Known rows, with every step that occurs:
gabo-tofat: [-0.80 -2.07  1.42  1.23 -0.47  2.78 -1.14 -1.06  0.31 -1.07 -0.07 -3.17
  0.35 -2.89  2.00  1.31 -1.38 -1.45  1.85 -0.37 -1.06 -3.03 -2.39]
gabo-valif: [-0.49 -1.14  1.62  1.06 -1.00  5.49 -1.09  2.15 -1.41 -0.13 -1.67 -3.72
 -0.42 -4.63  0.32 -1.67 -1.55 -2.64 -0.50  0.28  1.18 -2.12 -3.13]
vukan-valif: [ 0.36 -2.27  0.06  1.92 -0.69  4.34 -1.95  2.96 -1.88  1.09 -1.88 -2.58
 -0.42 -3.88  1.57 -2.28 -2.42 -0.86  0.33 -0.45  0.39 -0.96 -2.00]
disa-teso-vukan: [-1.99 -3.95 -2.41  3.16 -0.74  7.35 -3.82  0.27  1.46 -1.94  2.60 -5.22
 -0.16 -4.83  2.33 -2.82 -2.01  0.78  1.82 -1.40  1.76 -1.44  1.38]
difu-valif-gabo: [-2.55 -1.30 -0.50  1.57  0.18  2.84 -1.49  1.81 -2.42  1.39 -3.66 -2.80
 -1.17 -3.61 -0.88 -0.78 -1.82 -1.27  1.51 -1.85 -2.28 -4.08 -2.51]
disa-teso: [-1.22 -2.43 -1.28  2.13 -0.27  6.32 -2.32  0.89 -0.28 -1.78  1.40 -4.87
 -0.63 -4.54  1.85 -2.44 -0.95  0.42  0.93 -1.36  1.01 -1.75  0.07]
disa-tofat-gabo-teso-vukan-valif-difu: [-1.68 -0.24 -1.18  3.18  1.32  3.70 -0.75  2.78  0.73  2.01  0.29 -1.29
  1.49 -2.63  2.15 -1.60 -1.62  0.16 -0.80  1.41  0.85 -1.42 -0.97]
teso-disa: [-0.93 -0.05  1.50  5.99  0.38  0.55 -1.16  3.45 -1.26 -0.93 -0.69 -3.52
  0.61 -3.99 -0.58 -0.75 -3.07 -0.30  0.19  2.84 -0.21 -2.75 -2.33]
gabo-tofat-disa-teso-vukan: [-0.53 -3.77  1.39  0.15 -0.51  6.23 -3.08 -0.40  2.27 -1.58  0.31 -5.17
 -0.42 -3.93  3.40  2.25  1.41  0.74  2.31 -0.64 -0.43 -1.56  0.80]
disa-tofat-gabo: [-0.69  1.54 -1.08  3.80  2.86  2.85 -0.54  2.11  0.05  0.40  1.98 -1.57
  0.77 -2.04  1.08 -0.11 -2.68 -1.54 -1.62  0.99  0.85 -1.87 -0.53]
vukan-valif-gabo-teso-disa: [-1.04 -1.39  1.60  2.15 -0.53  1.38 -1.25  4.15 -2.13  2.76 -4.81 -1.81
  0.94 -3.17  0.50 -1.83 -1.27  0.50 -0.48  1.21 -1.62 -2.17 -2.44]
tofat-gabo: [-1.59  1.53 -1.05  2.52  1.77  2.82 -0.10  1.68 -1.04 -1.55  0.33 -2.75
  1.04 -2.30  1.16 -2.01 -3.61 -1.16  0.42 -0.25  0.34 -2.37 -1.10]
tofat-disa-teso-vukan-valif: [ 0.17 -3.60 -0.30  0.95 -0.02  7.89 -4.47  2.99  0.61 -0.39 -0.47 -5.55
 -1.08 -5.21  2.89 -1.10  0.96  1.89  1.27 -0.52  0.79 -0.10  2.02]
vukan-valif-difu: [-1.08 -3.59 -0.18  1.87 -1.59  3.54 -1.57  3.67 -2.29  1.57 -1.96 -2.02
  0.87 -4.05  2.04 -3.08 -1.44  0.13  1.06 -1.25 -0.52 -1.56 -3.59]
disa-tofat-gabo-valif: [-0.58  1.20  0.33  2.69  1.73  4.52  0.07  2.83  0.34  0.77  0.93 -1.72
  0.31 -2.58  0.64  0.18 -1.89 -2.87 -2.52  1.03  1.78 -1.52 -1.22]
disa-teso-vukan-valif-difu: [-2.31 -5.95 -2.14  2.52 -2.18  7.76 -3.45  1.84  1.13 -0.38  1.38 -4.26
  0.30 -4.94  3.19 -3.46 -1.20  1.36  1.83 -2.28  1.60 -0.73  0.44]
vukan-valif-disa-tofat: [ 0.86 -0.61 -1.06  2.10  0.23  4.96 -1.83  4.79 -0.36  2.12 -1.67 -2.09
 -0.28 -2.58  2.17 -0.42 -1.42 -1.44 -1.28 -1.24 -0.57 -2.94 -2.32]
vukan-valif-disa: [ 0.34 -0.87 -1.03  1.31 -0.56  5.01 -1.83  4.37 -1.15  0.98 -2.83 -2.98
 -0.18 -2.95  2.22 -1.66 -1.93 -1.15  0.07 -1.85 -1.00 -3.23 -2.80]
difu-valif: [-1.36 -1.01 -0.39  2.14 -0.17  4.60 -1.33  1.49 -2.11  0.08 -2.46 -3.75
 -2.37 -4.82 -0.51 -1.14 -2.20 -1.46  2.11 -0.65 -0.62 -2.93 -2.51]
gabo-tofat-disa-teso-vukan-valif-difu: [-0.97 -5.60  1.54 -0.33 -1.66  6.49 -2.79  1.00  1.87 -0.19 -0.67 -4.26
  0.15 -4.03  4.12  1.60  2.21  1.39  2.43 -1.38 -0.76 -1.12 -0.04]
disa-valif-gabo-tofat: [ 0.24 -2.35 -0.38  2.57  0.63  0.52 -2.44 -0.72 -1.06 -0.18  0.17 -1.97
  1.86 -1.36  2.38  1.25 -1.22 -3.81  2.97 -1.28 -1.09 -5.28 -3.11]
disa-tofat-gabo-teso: [-0.74  2.37 -0.67  2.95  2.84  2.74 -0.20  1.78 -0.14  0.77  0.60 -1.97
  0.67 -2.46  1.15 -0.72 -1.77 -0.67 -1.44  2.25  0.50 -2.00 -0.92]
valif-vukan: [-0.85 -0.29 -0.71  2.29 -1.44  2.33 -2.66  2.10 -2.41 -0.99 -0.55 -2.44
 -1.43 -2.87  1.84 -2.81 -0.14  0.07 -0.01  1.24 -0.46 -2.94 -1.49]

Rows:
[ 1.42 -1.51 -0.22  2.21  1.53  2.36 -3.40  2.83 -2.60 -0.55 -0.55 -3.85
  0.85 -4.00  2.73 -0.46  1.12 -0.65  3.12  0.42 -0.69 -3.60 -2.82]
tofat-disa-valif-difu
[-0.02  1.33 -2.07  3.00  1.91  3.53 -2.00  3.47  0.09  0.44  0.32 -3.10
  0.32 -2.18  1.65  0.18 -1.63 -1.48 -1.27 -0.79 -1.48 -5.17 -2.57]
valif-disa-tofat
[-0.02  0.42  0.53  1.34 -0.12  6.14 -0.95  3.96  0.11  0.83 -1.41 -3.43
 -0.27 -3.30  0.86  0.16 -0.62 -3.25 -2.18 -0.45  0.25 -4.11 -3.54]
gabo-valif-disa-tofat
[-2.19  0.10 -0.15  0.99  1.17  0.43 -1.99  1.05 -2.36  1.18 -3.40 -2.83
  1.48 -2.93  0.51 -2.48 -1.03  0.59  0.36  0.49 -2.73 -4.33 -2.63]
valif-gabo-teso
[-2.64 -0.04  0.50  1.14 -0.25  4.35  1.19  3.08 -0.96 -0.66 -1.13 -2.51
  1.73 -3.01  1.15 -2.34 -1.88 -1.88 -0.22 -0.81  0.81 -2.34 -3.07]
tofat-gabo-valif-difu
[-1.94 -2.60  1.43  0.99 -1.92  4.54 -0.63  2.89 -1.84  0.25 -1.77 -3.26
  0.85 -4.82  0.62 -2.42 -0.65 -1.69  0.17 -0.41  0.35 -2.81 -4.66]
gabo-valif-difu
[ 0.77 -0.43  0.71  7.01  0.67  0.26 -1.70  2.87 -1.59 -1.31  0.50 -3.17
  1.04 -3.31  0.27 -0.10 -2.81 -2.51  1.84  2.79  0.89 -3.77 -2.97]
teso-disa-valif
[-2.70 -3.98  0.53  0.09 -0.77  5.64 -2.43  0.74  0.70  0.71 -3.05 -4.09
 -1.51 -3.78  0.95  1.85  0.79 -0.14  2.55 -2.54 -2.13 -3.12 -0.01]
difu-valif-gabo-tofat-disa-teso-vukan
[-1.79 -2.70 -0.94  1.94 -1.21  4.30 -2.59  1.46 -0.55  1.08 -2.35 -3.42
  0.95 -4.78  2.20 -4.13 -1.38  1.61  2.01  1.31 -0.07 -2.05 -2.42]
gabo-teso-vukan-valif-difu
[-1.22 -1.82  1.89 -0.29  0.92  0.90 -2.27  0.78 -0.66  0.77 -2.60 -2.76
  1.30 -2.20  1.65  2.13  0.60 -0.11  0.77 -1.07 -3.52 -3.91 -1.56]
valif-gabo-tofat-disa
[-2.02  1.37 -2.21  2.31  1.00  5.94 -0.70  2.89  0.89  0.91 -2.53 -3.49
 -1.44 -2.97  0.55 -0.07 -1.54 -1.22  0.77 -0.80 -0.96 -4.55 -1.72]
difu-valif-disa-tofat-gabo-teso-vukan
[-0.47  0.17  0.55  0.49 -0.89  6.23 -0.91  3.54 -0.59 -0.26 -2.61 -4.23
 -0.11 -3.62  0.88 -1.00 -1.12 -2.95 -0.82 -1.12 -0.17 -4.37 -3.90]
gabo-valif-disa
[-0.71 -0.76  1.60  0.75 -2.74  5.18 -1.49  2.90 -1.79 -0.30 -2.11 -2.89
 -1.65 -3.90  1.13 -2.20  0.55 -2.04 -1.37  1.14  1.01 -2.23 -2.60]
gabo-valif-vukan
[-1.79 -0.95 -1.89  1.14 -0.66  7.58 -1.23  2.73 -0.45 -0.55 -2.44 -5.03
 -2.53 -4.13  0.75 -0.73 -0.51 -0.87  1.75 -3.28 -1.25 -4.47 -1.85]
difu-valif-disa-teso
[-0.74 -1.16  1.53  2.65  0.12  1.39 -1.27  4.44 -1.45  3.68 -4.01 -1.21
  0.82 -2.96  0.45 -0.87 -0.85  0.12 -1.53  1.79 -1.25 -1.86 -2.05]
vukan-valif-gabo-teso-disa-tofat
[-1.63 -2.75  1.59 -0.71  0.45  2.76 -2.42  0.66  0.13  0.23 -1.88 -3.51
  0.90 -2.42  2.19  2.01  1.50  0.54  0.87 -1.84 -2.96 -3.37 -0.43]
valif-gabo-tofat-disa-teso
[-0.75 -3.74 -1.63  3.51 -0.96  5.37 -3.82  1.78  0.28  0.34  0.04 -3.26
  0.31 -4.33  2.01 -2.82 -3.78 -0.45  1.51 -0.47  1.35 -1.06 -0.47]
teso-vukan-valif
[-1.84  0.46  2.17  5.76  0.67  1.48  0.88  5.37  0.14  0.77 -0.05 -1.77
  1.64 -2.97 -0.44  0.52 -1.85 -1.34 -2.09  2.99  0.87 -2.09 -2.44]
teso-disa-tofat-gabo-valif-difu
[-1.20  1.49 -1.33  3.64  2.56  3.42 -1.06  1.31  1.05  0.60  1.31 -2.17
  0.96 -2.54  1.43 -0.96 -2.32 -0.40 -0.90  2.22  1.10 -1.84 -0.09]
disa-tofat-gabo-teso-vukan
[-1.46 -0.77 -1.16  2.53  0.31  3.81 -2.95 -0.17 -0.27 -0.46 -1.07 -4.53
  0.51 -4.72  1.48 -3.49 -2.18  1.05  2.01  2.15  0.07 -2.76 -1.51]
gabo-teso-vukan
[-1.01 -3.53  1.27  0.35 -1.19  2.47 -1.53  1.88 -0.96  2.19 -3.14 -1.28
  0.87 -2.26  1.91  0.21 -1.18 -1.21  0.31 -1.87 -1.86 -2.17 -2.19]
vukan-valif-gabo-tofat
[-1.84  1.29 -0.42  0.33  0.00  7.38  0.89  3.49  0.79 -1.49 -1.15 -4.01
  0.54 -2.34  1.81 -1.31 -1.46 -2.23 -1.01 -2.13  0.91 -3.05 -1.32]
tofat-gabo-valif-disa-teso
[-0.33  0.26  1.45  6.93  1.42  0.57 -1.25  4.01 -0.39  0.53  0.73 -2.50
  0.44 -3.63 -0.67  0.82 -2.49 -0.80 -1.42  3.71  0.35 -2.39 -1.71]
teso-disa-tofat
[ 0.08 -2.48 -1.88  4.11  0.30  1.40 -2.46  1.09 -2.55 -0.83  1.41 -2.58
  1.93 -3.25  2.55 -2.16 -1.51 -2.46  3.78 -0.64  0.25 -4.70 -4.55]
disa-valif-difu
[-2.21 -5.96 -1.03  1.47 -2.05  7.17 -3.38  0.51  2.28  0.02  0.61 -3.77
  0.34 -3.59  3.23 -1.03 -0.86  0.42  1.44 -2.77  0.67 -1.13  1.36]
disa-teso-vukan-valif-gabo-tofat
[ 2.59 -0.39  0.12  2.23  2.11  3.13 -3.71  2.19 -2.20 -0.93 -0.44 -4.36
 -0.09 -3.88  2.23  0.27  0.37 -1.52  2.52  0.97  0.04 -3.08 -1.53]
tofat-disa-valif
[-0.17 -1.46  1.80  5.72  0.39 -1.28 -1.45  2.00 -0.73 -0.38 -0.46 -2.30
  2.12 -2.00  0.58  1.96 -1.93 -2.78  1.75  1.67 -0.77 -4.73 -3.01]
teso-disa-valif-gabo-tofat
